Every row comes from one small tree of marks. Brackets hold a mark, then the marks that hang from it, in the order of their numbers. Every link used is in the known rows. Which tree was each row made from?
(in the rows, 128 means zero)
Known rows
(K_843 (K_863 K_36)): [130 123 157 131 126 117 137 137  99 136 119 139 152 135 102 136 138 114
 104 103 103 115 150 155 110 134 141 152 130 131]
(K_863 (K_36 K_512 K_657) K_182 K_843): [203 106 146 140 124 160  40 160  78 147  80 120 168 122 113 155 189  76
  84 135 105 103 120 168 111 178 158 171 130 137]
(K_320 (K_36 (K_182 (K_734 K_412)) (K_863 K_843))): [129 120 123 114 101 156  59 141 106 140  93 169  98 103 119 130 181 114
  97 156 111  68 109 140  79 163 133 112 133  85]
(K_657 (K_36 K_182) K_512 K_863): [189 109 168 180 104  96 115 172 110 172 142 122 157 148 102 152 173 132
 114 131 132 100 187 134  51 133 142 125 147 149]
(K_320 (K_36 K_512)): [145 159 126 129 157 140  95 132 128 119 117 156 127 132 118 132 172  94
 111 162 141 115 113 132 130 145 137 133 121 132]
(K_657 K_512): [125 134 133 128 126 104 137 151 125 149 123 118 135 143 129 129 138 143
 125 127 134 115 134 122  97 113 127 132 126 157]
(K_843 K_863): [121 132 141 138 124 105 156 137 106 134 110 139 134 148 119 123 127 115
 113 108 119 112 152 134 110 142 136 121 122 124]
(K_412 K_734): [115 129 145 122 146 140 121 113 137 151 137 112 126 121 124 145 113 103
 147 139 141 142 119 112 133 131 110 118 122 134]
(K_657 K_36): [160 125 146 141 132 139 105 145 131 141 135 138 132 113 119 148 148 122
 131 125 121 136 148 123 121 116 144 136 139 138]
(K_36 K_182 K_320 (K_657 K_512 K_863)): [187 109 168 180 108 104 108 168 105 186 113  97 159 173 105 135 170 121
 100 137 135  89 179 143  57 166 155  96 144 108]
(K_863 (K_36 K_320 K_512) (K_182 (K_734 K_412)) K_843): [173 115 132 119 110 158  12 166 101 162  69 168 132  98  99 171 219 100
  65 147 132  67  94 146  69 189 167 158 112 128]
(K_843 (K_863 (K_182 K_36))): [125 144 154 139  99 114 100 153  90 153  86 126 133 142 132 101 140 130
  91 128 106  87 123 131 115 176 159 156 125 136]
(K_182 (K_36 K_320 (K_657 K_512)) K_734 K_863): [103 155 120 156 130 118  59 186 109 176 117 119 116 142 112  91 161 176
 112 148 129  84 105 102  74 183 181 120 127 154]
(K_657 K_512 K_863): [141 129 138 153 120  84 139 138 124 152 138 116 154 151 117 133 139 147
 130 124 137 112 163 123  61 128 118 130 127 164]
(K_182 K_36 K_734 K_863): [ 80 147 101 137 125 125  84 143 114 129 148 142 100 123 115  91 137 175
 129 146 129 103  87 100 105 177 155 136 124 162]
(K_182 (K_36 K_657) (K_863 K_843)): [132 137 125 140 133 132  73 145  89 127 121 116 133 126 110 102 154 136
 117 133 108  97 114 121 124 186 172 136 125 157]
(K_320 (K_36 (K_182 K_734) K_512)): [136 137 122 138 130 146  76 155 122 131 122 167 103 136 115 127 179 102
 103 172 146  93 103 134 102 175 145 120 128 112]
(K_36 K_320 (K_512 K_843) (K_863 (K_182 (K_734 K_412)))): [146 116 120 140 117 151  39 154  91 176  49 161  95 105 153 144 183  87
  91 140 141  67  86 140  62 177 134 115 131  74]
(K_36 K_320 K_512 K_657 (K_863 K_182 K_843)): [213 117 154 174 112 149  28 163  73 171  35 115 153 124 120 134 214  77
  81 140 113  76 120 173  89 189 165 109 141  88]
(K_320 (K_36 K_182 K_512 K_863)): [164 138 146 157 127 150  87 143  95 140  95 143 121 133 113 126 202  91
  97 167 126  86 114 160 108 160 141 104 139  85]
(K_182 (K_36 K_512 K_657) K_734 (K_863 K_843)): [125 134  94 150 138 139  35 156  80 125 119 143 109 132  95 107 182 139
 117 141 123  85  81 114  89 218 175 122 107 163]
(K_863 (K_182 (K_36 K_320))): [149 151 152 136 100 129  58 155 119 168  88 117 134 120 133 109 164 135
  96 159 127  82 104 133 128 168 169 155 136 125]
(K_863 (K_36 (K_182 (K_734 K_412)) K_320 K_512)): [160  98 128 133 113 175  60 161 103 160 107 166 106 124  81 166 212 113
  77 147 139  75  93 139  75 184 168 118 109  85]
(K_512 (K_36 (K_182 K_734 K_863) K_320 K_657)): [138 138 134 183 114 146  68 193 101 159 105 110 104 136 123 105 144 121
  94 138 120  74 117 141  97 181 177  99 153  85]
(K_843 (K_863 (K_36 (K_657 K_512)) K_182)): [163 125 174 149 108 127 110 182  84 177  78 106 171 161 129 127 144 104
  74 111  92 106 162 153  88 148 151 172 138 142]
(K_843 (K_863 (K_36 K_182 K_657))): [161 100 168 150 107 144 127 159  74 151 110 123 155 163  96 132 148  94
  86 110  94 103 160 167 108 167 160 134 143  86]

Write each row's tree
[152 121 114 127 113 158  44 146  91 138  80 182  94 110 105 141 216  96
  90 163 122  56  94 138  68 183 144 100 121  87] => (K_320 (K_36 (K_182 (K_734 K_412)) K_512 (K_863 K_843)))
[102 145 145 135 128  84 139 156  85 131  92 125 124 132 157 134  88  79
 121  89 113  78 137 155 105 130 123 142 147 114] => (K_512 K_36 (K_843 K_863))
[149 134 151 153 126 124  73 158  83 162  65  97 135 112 162 130 122  79
 130 106 105  82 123 175 106 138 137 112 171  66] => (K_512 (K_36 K_320 K_657 K_863) K_843)
[175  94 156 144  98 109  99 132  92 140 141 124 172 124  82 158 172 109
 110 130 113  85 162 177  78 168 139 151 145 138] => (K_657 (K_863 (K_36 K_182) K_843))
[138 121 166 134 147 115 106 153  87 161  89 130 164 142 118 142 140  66
 101 102 104  95 164 180 109 153 156 140 160  97] => (K_512 (K_843 (K_863 (K_36 K_320 K_657))))
[175 126 146 154 159 121  73 161 110 156 103 151 132 112 117 169 187  66
 124 128 154  99 137 146 101 142 156 120 147 122] => (K_657 (K_36 K_320 (K_512 K_843)))
[201 128 179 166  96 110  40 191 102 201  59 114 161  98 124 147 218 113
  93 135 109  67 160 167  61 132 167 141 164 143] => (K_657 (K_36 K_320 (K_863 K_182 K_843)) K_512)
[147 114 164 131 127 130 102 159  75 156  80 119 163 139 149 136 115  61
  89 102  94 107 156 178 116 163 141 176 158 109] => (K_512 (K_843 (K_863 (K_36 K_657) K_182)))
[136 151 142 137 173 122 109 147  83 129  88 155 136 159 135 129 143  45
  98 127 127  98 148 153 114 168 140 125 135 103] => (K_320 (K_36 (K_512 (K_843 K_863)) K_657))
[143 147 135 149 134 128  54 154  97 146 111 117 137 123  97 104 178 131
 109 145 115  78 120 132 121 190 191 125 132 138] => (K_182 (K_36 K_320 K_657) (K_863 K_843))
[138 134 166 138 126 117 120 146 105 154 104 140 159 133  89 136 163 103
  96 115 112  94 156 165 107 143 161 142 138 117] => (K_843 (K_863 (K_36 K_320)))
[182 115 138 151 122 173  19 169 102 172  80 135 146 127 117 144 187  96
  79 145 123 105 105 153  93 192 165 152 134 113] => (K_863 (K_36 K_320 K_512 K_657) (K_182 K_734))
[132 144 150 143 121 104  89 157  91 160  73 109 123  98 155 135 130  93
 132 112 113  66 110 176 103 120 127 122 169  80] => (K_512 (K_36 K_320 K_863) K_843)
[136  92 141 128  99 167 101 159  78 157 104 158 116 156 101 139 143 109
  73 108  94  95 135 134  77 176 156 125 119  77] => (K_843 (K_863 (K_36 (K_182 (K_734 K_412)) K_657)))
[124 128 153 134 124 100 128 154  92 148  79 129 137 134 161 125 108  76
  99 109 124  94 150 155 111 152 128 149 149 118] => (K_512 (K_843 (K_863 K_182)))
[162 121 146 155  91 122  29 184  96 199  47 110 146 123 143 119 182 124
  98 137 110  73 130 159  54 168 151 121 156 124] => (K_36 K_320 (K_657 K_512) (K_863 (K_182 K_734) K_843))
[104 123 128 110 107 142  64 160  75 159  67 152 103 139 165 113 110 106
  91 113 108  79  99 111  85 193 149 154 120 105] => (K_512 (K_843 (K_863 (K_182 (K_36 K_657) (K_734 K_412)))))
[172 113 130 187 141 158 107 168  81 136 121 117 114 160 100 118 178  99
  91 144 132 109 122 130 113 194 170  90 118 102] => (K_36 (K_182 K_863) K_512 K_657)
[138 104 122 132  73 141  63 164  80 145  74 140  93  96 137 141 155 127
 106 119 100  48  90 144  63 156 135 111 131  82] => (K_512 (K_36 (K_182 (K_734 K_412)) (K_863 K_843)))
[124 145 145 156 159 121 112 184 103 153 119 115 129 152 140 111 142  85
 101 159 129  91 152 144 112 151 145 133 164 120] => (K_320 (K_36 (K_182 K_863) (K_657 (K_512 K_843))))
[ 80 135  96 114 142 132  76 169  94 153 120 138  91 133 139 107 126 150
 118 129 130  88  88  85  72 169 146 138 116 153] => (K_182 (K_36 (K_657 (K_512 K_843))) (K_734 K_412) K_863)
[161 119 147 157  93 150  46 163 114 169  92 141 126  98 151 126 157 127
 118 126 110 119 127 138  81 146 134 142 156 121] => (K_657 (K_36 (K_863 (K_182 K_734))))
[164 133 163 172  89 128  91 169  91 167  76 103 121 115 132 131 163 111
 108 131 105  59 116 171  99 142 152  99 162  61] => (K_512 (K_36 K_182 K_320 K_863))
[163 112 137 138 136 153  21 174  92 171  74 139 145 121 139 153 166  72
  92 137 134  97 107 171  93 188 151 160 150 106] => (K_863 (K_36 K_320 (K_512 K_843) K_657) (K_182 K_734))
[ 92 130 117 156 123 109  99 180  99 138 124 124  89 114 153 121 102 114
 121 125 132  68  97 150  94 161 135 131 157 115] => (K_512 (K_36 (K_182 K_734 K_863)) K_843)
[147 121 142 177 125 132 130 185  97 161 127  96 123 160 116 110 151 133
  97 139 124 103 149 124  99 157 161 104 139 125] => (K_36 (K_182 K_863) (K_657 K_512))
[150  97 134 110  96 151  56 157 109 158 106 162 124 102  85 164 197 120
  84 140 118  61 119 154  77 171 166 135 132 104] => (K_863 (K_36 (K_182 (K_734 K_412)) K_320) K_843)
[139  90 135 130 109 167  81 157 104 147 130 129 134 135 114 134 142 120
 107 127 108 121 123 154 105 169 147 134 147  98] => (K_863 (K_36 (K_182 K_734) K_657))
[135 105 151 145 109  77  88 172 109 187 131 133 153 132 108 158 164 118
 114 135 143  63 156 176  30 161 133 142 166 134] => (K_657 (K_512 K_843) (K_863 (K_36 (K_182 K_734) K_320)))
